What can hang from each mark:
pato: buzu
gomin: semeb
buzu: pato zuzubon
beve: beti duta gomin
duta: beve
semeb: beti gemife gomin zuzubon
beti: beve semeb
zuzubon: semeb
gemife: semeb

Each row was made from one small tree. The marks that hang from a mark follow it in brackets, in alphabetical order. Every link used is in the known rows. Write each row's tree.
Known rows:
zuzubon(semeb(beti(beve) gemife gomin)): -12 33 -3 -4 10 25 -35 -22 -18 -11 19 2 -7 14 -5 -2 -17 12 5 -8 -3
pato(buzu(zuzubon(semeb(gemife gomin)))): -12 -6 -10 1 11 6 -2 14 -9 -10 8 9 2 30 5 -4 -3 -15 12 -8 9
buzu(pato zuzubon(semeb(beti(beve) gemife gomin))): -13 12 0 -3 6 9 -34 4 -26 -12 -16 -25 -11 41 -9 10 -4 -27 -5 14 12
semeb(gemife gomin zuzubon): -16 31 8 -11 0 22 -7 -17 -26 -17 15 21 -3 27 1 -12 -4 17 -12 0 8
buzu(pato zuzubon(semeb(gemife gomin))): -11 3 -1 -1 4 6 -23 11 -20 -6 -19 -21 -6 35 -2 6 -5 -32 -5 11 15
pato(buzu(zuzubon(semeb(beti(beve) gemife gomin)))): -13 2 -10 0 13 8 -11 9 -13 -15 10 8 -3 35 -2 -1 -2 -10 12 -4 5
gomin(semeb(gemife)): -5 -6 3 -1 4 5 -3 -12 -3 3 -15 -4 -18 22 -1 -9 -21 -5 5 -2 13
gomin(semeb(beti gemife zuzubon)): -7 -2 12 -6 4 3 -15 -18 -12 -9 -10 -10 -28 46 -9 -2 -15 6 1 -1 17
buzu(pato zuzubon(semeb(beti gemife gomin))): -14 9 3 -2 3 6 -30 8 -23 -10 -15 -28 -10 39 -6 7 -4 -30 -5 11 15
beti(beve(duta gomin) semeb(gemife zuzubon)): -9 17 -11 -10 2 14 -28 -11 -15 1 -9 19 -29 30 -22 -9 -20 26 4 -8 -16
gemife(semeb(beti(beve(gomin)) zuzubon)): -2 4 6 -7 3 2 -7 -16 -25 -18 -11 -9 -22 24 -16 26 -12 27 5 -2 3
duta(beve(beti gomin(semeb(gemife zuzubon)))): 0 15 2 19 6 -5 1 0 14 -19 6 0 -7 15 -5 -4 -13 21 -6 8 8
pato(buzu): -2 -7 -10 5 7 -2 6 10 -4 -6 4 10 0 8 4 -3 2 -5 14 -4 2
pato(buzu(zuzubon(semeb(beti(beve(duta)) gemife gomin)))): -16 3 -11 -1 13 9 -9 13 -17 -14 7 12 -4 33 -5 -3 -3 -15 12 -7 1
gomin(semeb(beti(beve(duta)) gemife zuzubon)): -9 4 6 -8 8 7 -19 -19 -18 -10 -14 0 -31 46 -18 -1 -15 5 2 2 9
beve(duta gomin): -11 11 -1 5 -3 3 10 24 -12 -3 -7 9 -3 -13 -14 -12 -5 9 -7 -10 -13
beve(beti duta gomin(semeb(zuzubon))): -16 -3 11 7 -1 -12 0 16 0 -20 -7 -14 -24 16 -20 -13 -17 30 -16 -8 -9
pato(buzu(zuzubon(semeb(beti(beve))))): -7 -11 -12 3 14 -1 -10 13 -6 -12 5 3 -4 35 -4 5 2 -12 15 -4 4
buzu(pato zuzubon(semeb(gomin))): -6 -4 -1 3 4 -3 -20 18 -18 -7 -22 -27 -4 31 -2 12 -4 -28 -7 12 10
duta(beve(beti(semeb(zuzubon)))): 6 10 -3 10 3 -11 -9 -2 19 -9 10 -1 -8 14 -3 2 -11 13 -1 4 -1
semeb(beti): -5 11 9 -2 -2 0 -14 -5 -7 -9 7 -13 -9 8 -8 2 3 4 -1 1 -1

Write each row's tree:
-20 49 9 -13 4 27 -29 -30 -38 -30 20 15 -14 40 -13 -6 0 28 -11 8 1 -> semeb(beti(beve) gemife gomin zuzubon)
-8 13 13 -9 -3 3 -2 -12 -34 -19 -3 -10 -16 19 -6 17 -18 26 -2 -6 3 -> gemife(semeb(beti gomin zuzubon))
-13 28 3 -5 5 23 -30 -16 -15 -8 20 -3 -5 10 0 -5 -18 8 4 -13 2 -> zuzubon(semeb(beti gemife gomin))
-1 7 -16 -9 2 1 -25 -5 -8 11 -13 9 -25 12 -18 -3 -21 8 8 -6 -26 -> beti(beve(duta) semeb)
-2 12 -6 2 10 9 -28 -4 -7 -6 7 -5 -10 8 -13 8 -13 10 8 -10 -8 -> zuzubon(semeb(beti(beve(duta gomin))))
-2 -3 12 -10 0 -1 -3 -13 -21 -14 -9 -12 -20 23 -9 24 -12 16 6 -7 9 -> gemife(semeb(beti zuzubon))
-22 14 7 -13 -6 2 -20 -1 -4 -10 10 -1 -25 19 -14 -20 -22 17 -11 -13 -16 -> beve(beti(semeb(gemife gomin zuzubon)) duta)
-8 1 10 4 -8 -11 -19 1 15 -16 7 -24 -20 18 -9 -9 -14 50 -10 -8 -7 -> beve(beti(semeb(zuzubon)) gomin)
-8 26 -9 -13 2 15 -33 -27 -20 -3 1 16 -23 35 -9 -7 -21 30 1 0 -12 -> beti(beve semeb(gemife gomin zuzubon))
-13 -1 0 -7 9 11 -23 -1 -4 -8 4 -6 -7 41 -10 7 -1 -15 4 -1 10 -> buzu(zuzubon(semeb(beti(beve) gemife)))
-4 5 7 -7 -1 3 8 -9 -29 -13 -8 -1 -10 13 -1 17 -20 23 -2 -7 3 -> gemife(semeb(gomin zuzubon))
-13 28 -11 -16 2 17 -30 -17 -27 0 -2 24 -26 31 -17 -12 -24 20 -1 -6 -20 -> beti(beve(duta) semeb(gemife gomin zuzubon))
-7 18 8 -9 1 5 -7 -18 -37 -22 -4 -6 -18 22 -11 21 -17 30 -1 -1 -2 -> gemife(semeb(beti(beve) gomin zuzubon))
-10 -6 -7 3 10 -1 -5 18 -10 -13 8 1 -1 30 1 0 -1 -10 10 -7 5 -> pato(buzu(zuzubon(semeb(beti gomin))))
-15 13 8 -7 -7 1 -23 -13 8 -10 16 -17 -18 13 -1 -17 -20 25 -7 -6 -8 -> beve(beti(semeb(gemife gomin)))
-2 -15 -3 3 6 -6 -21 18 -9 -2 -26 -29 -6 34 -5 16 -1 -35 -1 12 15 -> buzu(pato zuzubon(semeb))
-18 32 6 -12 5 24 -26 -20 -26 -22 8 15 -21 40 -25 -2 5 17 -3 2 3 -> semeb(beti(beve(duta gomin)) gemife zuzubon)
-1 -5 5 -1 7 -8 -14 -9 -16 -10 -17 -8 -29 41 -18 5 -14 10 -1 3 1 -> gomin(semeb(beti(beve(duta)) zuzubon))
-9 19 7 -11 1 6 -6 -13 -41 -21 -6 -1 -20 20 -14 19 -18 25 -2 -4 -6 -> gemife(semeb(beti(beve(duta)) gomin zuzubon))
-14 11 10 -9 -6 0 -25 -15 6 -14 16 -13 -20 26 -3 -13 -18 31 -9 -6 -5 -> beve(beti(semeb(gemife gomin zuzubon)))
-9 2 3 2 3 -3 -27 16 -22 -11 -18 -33 -8 35 -6 12 -3 -26 -7 12 10 -> buzu(pato zuzubon(semeb(beti gomin)))
-7 13 0 -6 8 19 -31 -16 -3 -2 15 -6 -8 15 -3 1 -13 -2 12 -13 8 -> zuzubon(semeb(beti gemife))
-5 10 -11 6 7 3 -4 4 -14 -5 -16 10 -14 6 -20 -2 -12 14 -2 3 -16 -> beti(beve(duta gomin(semeb)))
-3 -2 3 2 6 -6 -12 -7 -13 -4 -17 -12 -26 23 -15 1 -18 3 2 3 -3 -> gomin(semeb(beti(beve(duta))))
3 18 -1 11 2 -9 -8 -2 13 -12 13 1 -6 11 -1 -1 -14 17 -5 5 -4 -> duta(beve(beti(semeb(gomin zuzubon))))
